Known rows, with every way that one mark hangs from another
Q_825(Q_23(Q_773(Q_293(Q_782))) Q_129): [-1.74  0.72  6.39 -1.23 -1.35  0.27  2.13 -1.40  1.56 -4.27  1.98 -1.47
  4.62 -2.52  2.89  3.33  1.43  0.43  0.81 -2.40  0.37  1.24  1.89]
Q_773(Q_23 Q_129(Q_825) Q_293): [ 1.14 -5.01  1.10  3.62  3.21 -2.58 -4.21 -2.32  1.13 -0.13 -1.58 -3.26
  3.47  5.61  1.91 -0.84  0.06 -0.36  3.48 -1.64 -2.80 -0.14  0.89]
Q_782(Q_567): [ 2.02 -2.62 -2.40  0.95  2.10  1.93 -0.64  2.01 -2.13  2.21 -2.93  1.00
 -2.36  1.67  2.28 -0.49  0.22  0.60  1.70  1.90 -2.61  0.77 -0.83]
Q_259(Q_23(Q_773)): [ 2.88  0.34  1.13 -1.25 -0.51  3.06  3.24  1.21  0.55  3.93  1.28 -1.71
 -4.58  1.64  2.05  0.70 -0.69 -1.05 -1.71  4.46 -3.29 -0.26  3.27]
Q_129(Q_773(Q_23(Q_259) Q_293)): [ 0.78 -1.17 -1.43  0.71  2.32 -2.25 -2.32 -0.54  1.21  1.58 -1.50  1.73
  4.84  0.05 -4.08 -1.32  1.43 -0.07  0.35  0.03  0.14  3.30 -1.59]
Q_129(Q_773(Q_293) Q_825): [ 2.53 -3.14 -4.66  1.80  2.25 -0.95 -0.16 -3.09 -1.65  1.83 -2.43  0.13
  4.11  1.62  0.70 -0.22 -2.25  1.45  1.03 -3.66  0.27  0.81  0.97]
Q_825(Q_23(Q_773(Q_129))): [-1.78  0.77  5.33 -0.27 -1.33  1.71  1.19 -2.54  0.43 -0.53  1.92 -3.97
 -2.74 -1.39  3.21  0.20 -0.67 -3.02  0.56 -0.63 -1.34 -2.90  1.70]
Q_259(Q_23(Q_773 Q_825)): [ 1.66  3.16 -1.12 -2.07 -3.08  2.02  3.54  1.58 -0.10  4.15  3.23 -0.17
 -6.66  0.76  1.14  1.63 -0.70 -1.31 -3.66  5.00 -0.80 -1.71  0.68]
Q_129(Q_825(Q_23)): [ 0.61 -0.20  0.50 -1.53  1.56  3.07  0.09  0.67 -3.48 -3.21  0.38  1.08
  0.66  0.40  0.91 -1.62  0.11 -0.40  0.22 -3.49 -0.15 -2.14  1.90]
Q_129(Q_773): [ 2.38 -1.08 -0.51  1.82  0.19  2.05  3.09 -0.49 -2.65  2.78 -1.56  2.04
  0.67  0.27  1.10 -1.31 -2.81 -0.01 -0.67 -1.92 -1.21  0.23  0.69]
Q_567(Q_782): [ 1.70 -3.34  1.76  0.32  1.24  4.81  0.20  0.84 -3.18 -1.01 -2.14 -0.90
 -0.60  0.37  0.83  0.35 -3.65 -1.07 -0.85 -1.21 -3.12 -1.11  0.92]
Q_293(Q_782(Q_567)): [ 5.04 -2.00 -0.41  0.89  2.82 -0.17  0.86  2.21 -1.95  1.23 -2.31  3.06
 -0.88  0.96  2.74 -1.26 -1.30  1.86  0.56  2.49 -2.33  1.73  2.37]
Q_23(Q_259 Q_825(Q_129)): [-4.37  1.68  0.31  0.92 -3.09 -0.18 -0.96  4.31 -1.72 -3.06 -0.38  3.09
 -3.36 -1.18 -2.34 -0.93  0.26  1.70 -0.87  0.53  2.71 -1.45 -4.15]
Q_129(Q_773 Q_825): [ 3.08 -1.77 -3.12  0.48  1.64  0.09  1.00 -2.18 -3.10  2.23 -2.63  2.74
  0.41  2.31  0.29 -2.59 -2.79  1.70 -0.43 -2.63  0.03 -1.18  2.92]
Q_129(Q_773(Q_293(Q_782))): [ 3.94 -1.35 -0.66  2.93  1.92 -0.67  3.49 -2.06 -1.35  1.43 -0.33  1.78
  6.06 -1.19  1.71  0.56 -3.13  0.37 -0.09 -2.07 -0.27  2.59  1.90]
Q_259(Q_23(Q_773(Q_129 Q_293))): [ 1.08 -2.54  0.98  1.85  0.39 -0.17  1.20 -2.31  2.15  3.40  0.70 -6.79
 -1.25  2.49  4.89  2.81 -0.71 -2.13  1.30  3.71 -3.02  0.13  0.72]
Q_23(Q_825): [-0.06  1.64 -1.30  1.41 -1.98  3.06  1.79  3.57 -2.57  2.28  0.99  1.83
 -3.82 -0.51  0.75 -0.45 -2.46 -0.72 -2.11  0.31 -0.26 -1.96 -2.58]
Q_23(Q_773 Q_825): [ 0.07  2.81 -0.84 -1.44 -3.93  2.19  0.97  2.35  0.77  3.27  2.39  0.81
 -6.43 -1.16  0.83 -0.15 -2.20 -0.47 -2.63  2.30 -0.27 -2.32 -0.16]
Q_825(Q_23(Q_259 Q_773(Q_293)) Q_129): [-5.71  1.21  2.63 -1.81 -1.37  0.38 -1.95 -0.07  2.14 -5.55  0.88 -2.32
  2.09 -3.72 -0.92  1.74  3.71  0.29  1.92 -1.24  2.23  0.39 -2.35]
Q_825(Q_129(Q_773)): [-1.06 -1.74  2.11  2.36 -1.82  0.93  3.65 -1.37 -3.01 -0.20 -2.47  1.76
  2.24  0.65  1.12  0.34 -1.29  1.47  0.40 -3.19 -0.84  0.30  1.23]
Q_23(Q_259 Q_773): [-0.05  0.75  0.19 -1.31  0.02  2.22 -2.06  2.67  2.38  1.24 -0.42  1.20
 -4.80 -1.63 -1.35 -3.41 -0.92  0.77 -0.38  3.43  0.03 -0.77  0.49]
Q_23(Q_259 Q_773(Q_293)): [-0.77  0.21 -2.18 -0.16  0.81  0.74 -2.97  2.13  3.45  1.04 -0.07 -1.51
 -0.90 -1.72 -0.45 -1.09 -0.51  0.66  1.05  3.15  0.10  0.77 -1.81]
Q_23(Q_259 Q_825(Q_129(Q_773(Q_293)))): [-4.11  1.63 -3.47  1.77 -2.41 -3.12  0.02 -0.72 -1.56 -0.99 -1.33  1.75
  1.35 -2.37 -3.11  1.77  0.78  1.50 -0.06 -2.08  4.31  1.11 -5.46]
Q_23(Q_773): [ 1.31 -0.15  2.31  0.15 -1.25  3.64  1.03  0.95  1.38  2.96  0.50 -0.27
 -3.55 -0.14  1.91 -1.20 -2.11  0.43 -0.60  1.97 -2.23 -1.09  1.98]

Rows
[-2.98  2.31  2.72 -0.08 -5.40  1.03  1.68  1.05  0.80  0.09  1.40  0.02
 -4.53 -0.23  1.02  0.92 -0.70  1.20 -1.34  0.88  0.30 -2.31 -0.51]
Q_23(Q_773 Q_825(Q_129))
[ 0.47  2.09 -3.29 -1.25 -2.53  1.04  2.51  0.71  1.39  4.12  3.31 -3.09
 -3.70  0.04  1.80  4.03  0.11 -1.53 -2.45  4.37 -0.65  0.21 -1.73]
Q_259(Q_23(Q_773(Q_293) Q_825))
[-0.65  1.24 -1.29 -2.07  3.05  0.97 -2.65  2.32 -2.59 -4.62 -0.44  2.34
 -1.17 -0.84 -2.60 -3.79  0.90  0.12 -0.07 -2.07  2.20 -1.96 -0.10]
Q_129(Q_825(Q_23(Q_259)))
[-1.67  2.29  1.63 -1.31 -4.86  0.56  4.05  1.18 -0.12  1.48  1.64 -1.01
 -5.37  1.45  1.40  3.62  0.77  0.31 -2.83  3.60 -0.26 -1.53  0.09]
Q_259(Q_23(Q_773 Q_825(Q_129)))
[ 3.24 -2.77 -2.00  0.82  2.59 -2.50 -1.19 -3.34  0.16  1.81 -2.09  0.94
  6.16  3.38 -1.32 -0.90  0.23  0.41  0.96 -3.13 -1.43  1.78  2.25]
Q_129(Q_773(Q_23 Q_293) Q_825)
[ 5.06 -1.78 -3.27  1.54  3.24 -2.58  1.45 -3.18 -1.36  0.53 -1.64  2.53
  5.77  1.50  1.03 -0.82 -3.02  2.26  0.71 -3.44  0.70  1.60  3.95]
Q_129(Q_773(Q_293(Q_782)) Q_825)
[-0.14 -1.99  5.46  1.60 -0.94 -1.09  2.02 -1.90 -1.07  0.40 -2.04  2.67
  4.27  2.59 -1.24  0.11  1.09  1.14  0.16 -2.86 -1.96  1.42  2.53]
Q_825(Q_129(Q_773(Q_23)))
[-0.68 -0.53  2.19  0.98 -0.15 -0.29 -2.75 -0.23  2.32  1.24 -0.70 -1.79
 -5.91 -0.47 -0.37 -3.81 -1.13 -0.38  1.45  3.32  0.26 -2.46  0.53]
Q_23(Q_259 Q_773(Q_129))
[ 5.11 -1.05  1.93  1.84  2.34 -2.57  1.97 -2.02  0.68  1.62 -0.40  2.79
  7.66  0.77 -0.47  0.26 -1.02 -0.21 -0.28 -1.52 -2.13  3.86  2.56]
Q_129(Q_773(Q_23 Q_293(Q_782)))
[-4.27  0.05  4.67 -0.92 -2.55  2.07  0.70 -1.59  1.19 -3.93  1.19 -3.90
  3.14 -2.51  2.63  3.83  2.53 -0.34  1.72 -2.71 -0.40  0.42 -0.86]
Q_825(Q_23(Q_773(Q_293)) Q_129)
[ 2.23 -1.12 -0.74 -0.26  0.18  2.59  1.94  0.25  2.16  3.47  1.73 -4.10
 -0.41  1.01  3.03  2.95 -0.04 -1.12 -0.56  3.74 -3.04  1.35  0.69]
Q_259(Q_23(Q_773(Q_293)))
[ 4.63  0.05  0.85 -0.59  1.32  0.46  3.14  0.23  1.90  2.53  1.99 -1.48
  1.18  0.66  3.22  2.27 -1.28 -0.38 -1.08  4.17 -2.34  2.34  3.78]
Q_259(Q_23(Q_773(Q_293(Q_782))))
[ 5.44 -1.45 -2.98 -1.71  2.51 -1.81  1.75 -0.94  2.02  3.50 -0.28 -1.61
 -0.78  1.57  3.59  2.79  1.31  0.51  0.16  6.08 -2.84  3.77  3.32]
Q_259(Q_23(Q_773(Q_293(Q_782(Q_567)))))
[-2.08  0.53  4.99  1.55 -3.47 -0.05  0.69  2.41 -0.58 -1.00  0.18  2.27
 -0.50  2.19 -1.10  0.62  1.67  0.17 -0.98 -0.37 -1.04 -0.87 -1.48]
Q_773(Q_23(Q_825(Q_129)))
[ 3.18  0.03 -1.66 -0.94  3.21 -2.07  2.29 -4.12 -2.79 -2.34  0.13  1.86
  6.82 -1.01  0.33 -0.07 -0.63  0.08 -0.01 -5.62  1.71  0.98  3.60]
Q_129(Q_773(Q_293(Q_782)) Q_825(Q_23))
[-0.65  0.29 -0.85 -2.57  0.60  0.90 -1.12 -1.92  1.39 -1.83  1.43 -2.94
  1.41 -0.57  1.96  0.46  0.63 -0.49  1.45 -2.41  0.56 -0.96  1.55]
Q_129(Q_825(Q_23(Q_773(Q_293))))
[-0.68  2.38 -0.51 -4.72  1.44  0.34 -2.92  0.75  1.03 -3.79  0.59  1.20
 -3.46 -1.50 -2.62 -4.29  1.50  0.33 -0.09 -0.28  2.36 -2.65  2.86]
Q_129(Q_825(Q_23(Q_259 Q_773)))
[-5.09  1.87 -0.78 -0.47 -3.98 -1.54 -2.27  1.50  3.23 -1.51  0.49 -1.18
 -2.56 -2.51 -1.93  1.68  1.21  2.00 -0.08  1.64  3.15 -0.54 -4.31]
Q_23(Q_259 Q_773(Q_293) Q_825(Q_129))
[-1.92  2.94  1.99 -3.54  0.04  2.31 -1.02  1.58  0.91 -2.12  1.88  0.54
 -3.19 -3.84 -1.89 -2.02  1.59 -1.56 -0.69  1.05  1.24 -1.16  0.51]
Q_825(Q_23(Q_259 Q_773))
[ 4.17 -1.76 -0.37 -0.18  2.05 -1.66 -0.42 -2.30 -1.23  2.05 -2.22  3.44
  2.16  4.50 -2.63 -2.90 -0.40  0.68  0.01 -2.37 -1.52  0.01  4.60]
Q_129(Q_773(Q_23) Q_825)
[ 2.05 -1.39 -3.77 -0.37  4.09 -4.00 -4.16 -1.58  1.21  0.44 -2.81  2.46
  4.60  2.61 -4.86 -2.95  1.40  1.46  1.12 -1.49  0.71  1.98  0.46]
Q_129(Q_773(Q_23(Q_259) Q_293) Q_825)
[-1.25  3.74 -2.62 -1.94 -2.66  0.65 -1.20  3.40  2.19  1.61  1.82  2.30
 -7.96 -2.13 -2.87 -2.61 -0.42  0.10 -2.64  4.23  2.27 -2.16 -1.81]
Q_23(Q_259 Q_773 Q_825)
[ 0.51  2.93 -1.85 -0.81 -0.85 -2.62 -0.33  1.25 -0.64  2.61 -0.26  5.22
 -1.53 -0.67 -6.04 -2.25  0.98 -0.72 -2.74  1.14  1.70  0.20 -1.65]
Q_129(Q_773(Q_23(Q_259 Q_825)))
[ 0.52 -0.98 -2.84 -0.36  2.14 -0.61  1.10 -4.11 -2.86 -1.75 -0.21 -0.58
  5.75 -0.83  0.49  1.21  0.24 -0.56  0.85 -5.96  1.23  0.12  0.50]
Q_129(Q_773(Q_293) Q_825(Q_23))
[-2.06 -1.71  0.08  2.04  0.52 -0.96 -4.00 -0.88  3.93  1.46 -0.54 -4.89
 -2.17 -1.14  0.97 -1.08 -0.88 -0.34  2.68  2.26  0.16 -0.51 -1.74]
Q_23(Q_259 Q_773(Q_129 Q_293))
[-0.05  0.39 -0.53  1.66 -0.74  0.39 -0.74  2.76  1.04  2.37  1.74  0.29
  1.75  0.87 -0.09  1.62  0.75 -1.73 -0.78 -0.03 -1.30  1.24 -3.98]
Q_773(Q_23(Q_825) Q_293)
[-4.48  1.27  3.62 -0.60 -0.64  2.00 -0.88  2.65 -2.75 -6.32 -0.45  1.55
  0.60 -2.45 -1.76 -0.97  2.78  0.07  0.68 -2.59  1.59 -0.80 -2.45]
Q_825(Q_23(Q_259) Q_129)
[-0.18  2.29 -0.25 -0.20 -0.67 -0.35 -2.33  5.31  0.51  0.90  0.87  4.57
 -3.31  0.18 -4.89 -2.86  0.89 -0.49 -2.02  2.69  0.84 -0.64 -3.05]
Q_773(Q_23(Q_259 Q_825))
[ 2.64 -2.55  1.14  1.91  1.96 -3.74 -1.63 -3.83  2.74  0.34 -0.43 -2.76
  0.53  2.69  3.27 -0.87 -3.59  1.43  2.66  0.36 -0.74 -1.45  4.75]
Q_23(Q_773(Q_129(Q_825) Q_293(Q_782)))
[-1.45  0.36 -2.94  1.24 -2.78 -2.08  4.97 -2.11 -2.87  1.29  0.40 -0.88
  2.12  0.76  1.00  6.25  0.81 -0.29 -1.65 -0.88  1.46  1.52 -2.69]
Q_259(Q_23(Q_825(Q_129(Q_773(Q_293)))))
[-1.46  0.84  0.79  0.68 -3.01  1.66  3.99  3.16 -3.64 -0.18  1.22  0.41
 -3.23  2.18  0.80  3.49  0.31  0.21 -2.47  1.68 -0.76 -1.00 -2.07]
Q_259(Q_23(Q_825(Q_129)))
[-2.18 -1.14 -1.64  0.79  3.72 -2.05 -4.83 -1.51 -1.13 -4.88 -0.45 -2.70
  1.53 -0.54 -0.44 -1.43  1.18 -1.50  3.57 -3.16  2.63 -1.78 -2.38]
Q_773(Q_129(Q_825(Q_23(Q_259))) Q_293)
[-4.95  0.64  0.65 -0.24 -0.22 -1.17  0.63 -2.15 -2.39 -4.84 -1.05 -0.01
  6.35 -3.59 -2.23  1.56  2.94  0.39  1.36 -4.43  3.76  1.94 -3.31]
Q_825(Q_23(Q_259) Q_129(Q_773(Q_293)))
[-3.58  0.58  1.93 -0.24  0.55 -0.85 -3.22 -2.01  2.39 -2.14  1.38 -4.91
 -0.83 -3.22  0.59  0.17  1.49 -2.70  2.10  0.46  1.39 -0.93 -2.04]
Q_825(Q_23(Q_259 Q_773(Q_129 Q_293)))
[-1.64  1.39 -2.20 -3.71  1.87 -0.27 -4.07 -0.36  1.89 -3.67  0.71 -1.39
 -0.11 -2.01 -1.64 -1.59  2.13  0.15  1.35 -1.01  2.20 -0.83  0.03]
Q_129(Q_825(Q_23(Q_259 Q_773(Q_293))))
[-4.23  0.78  0.84  1.28 -1.55 -2.23 -3.15  3.40  1.81 -2.79 -0.17  1.13
  2.09  0.55 -3.76  1.11  3.28  0.90  0.10  0.05  1.65  1.32 -5.30]
Q_773(Q_23(Q_259 Q_825(Q_129)) Q_293)
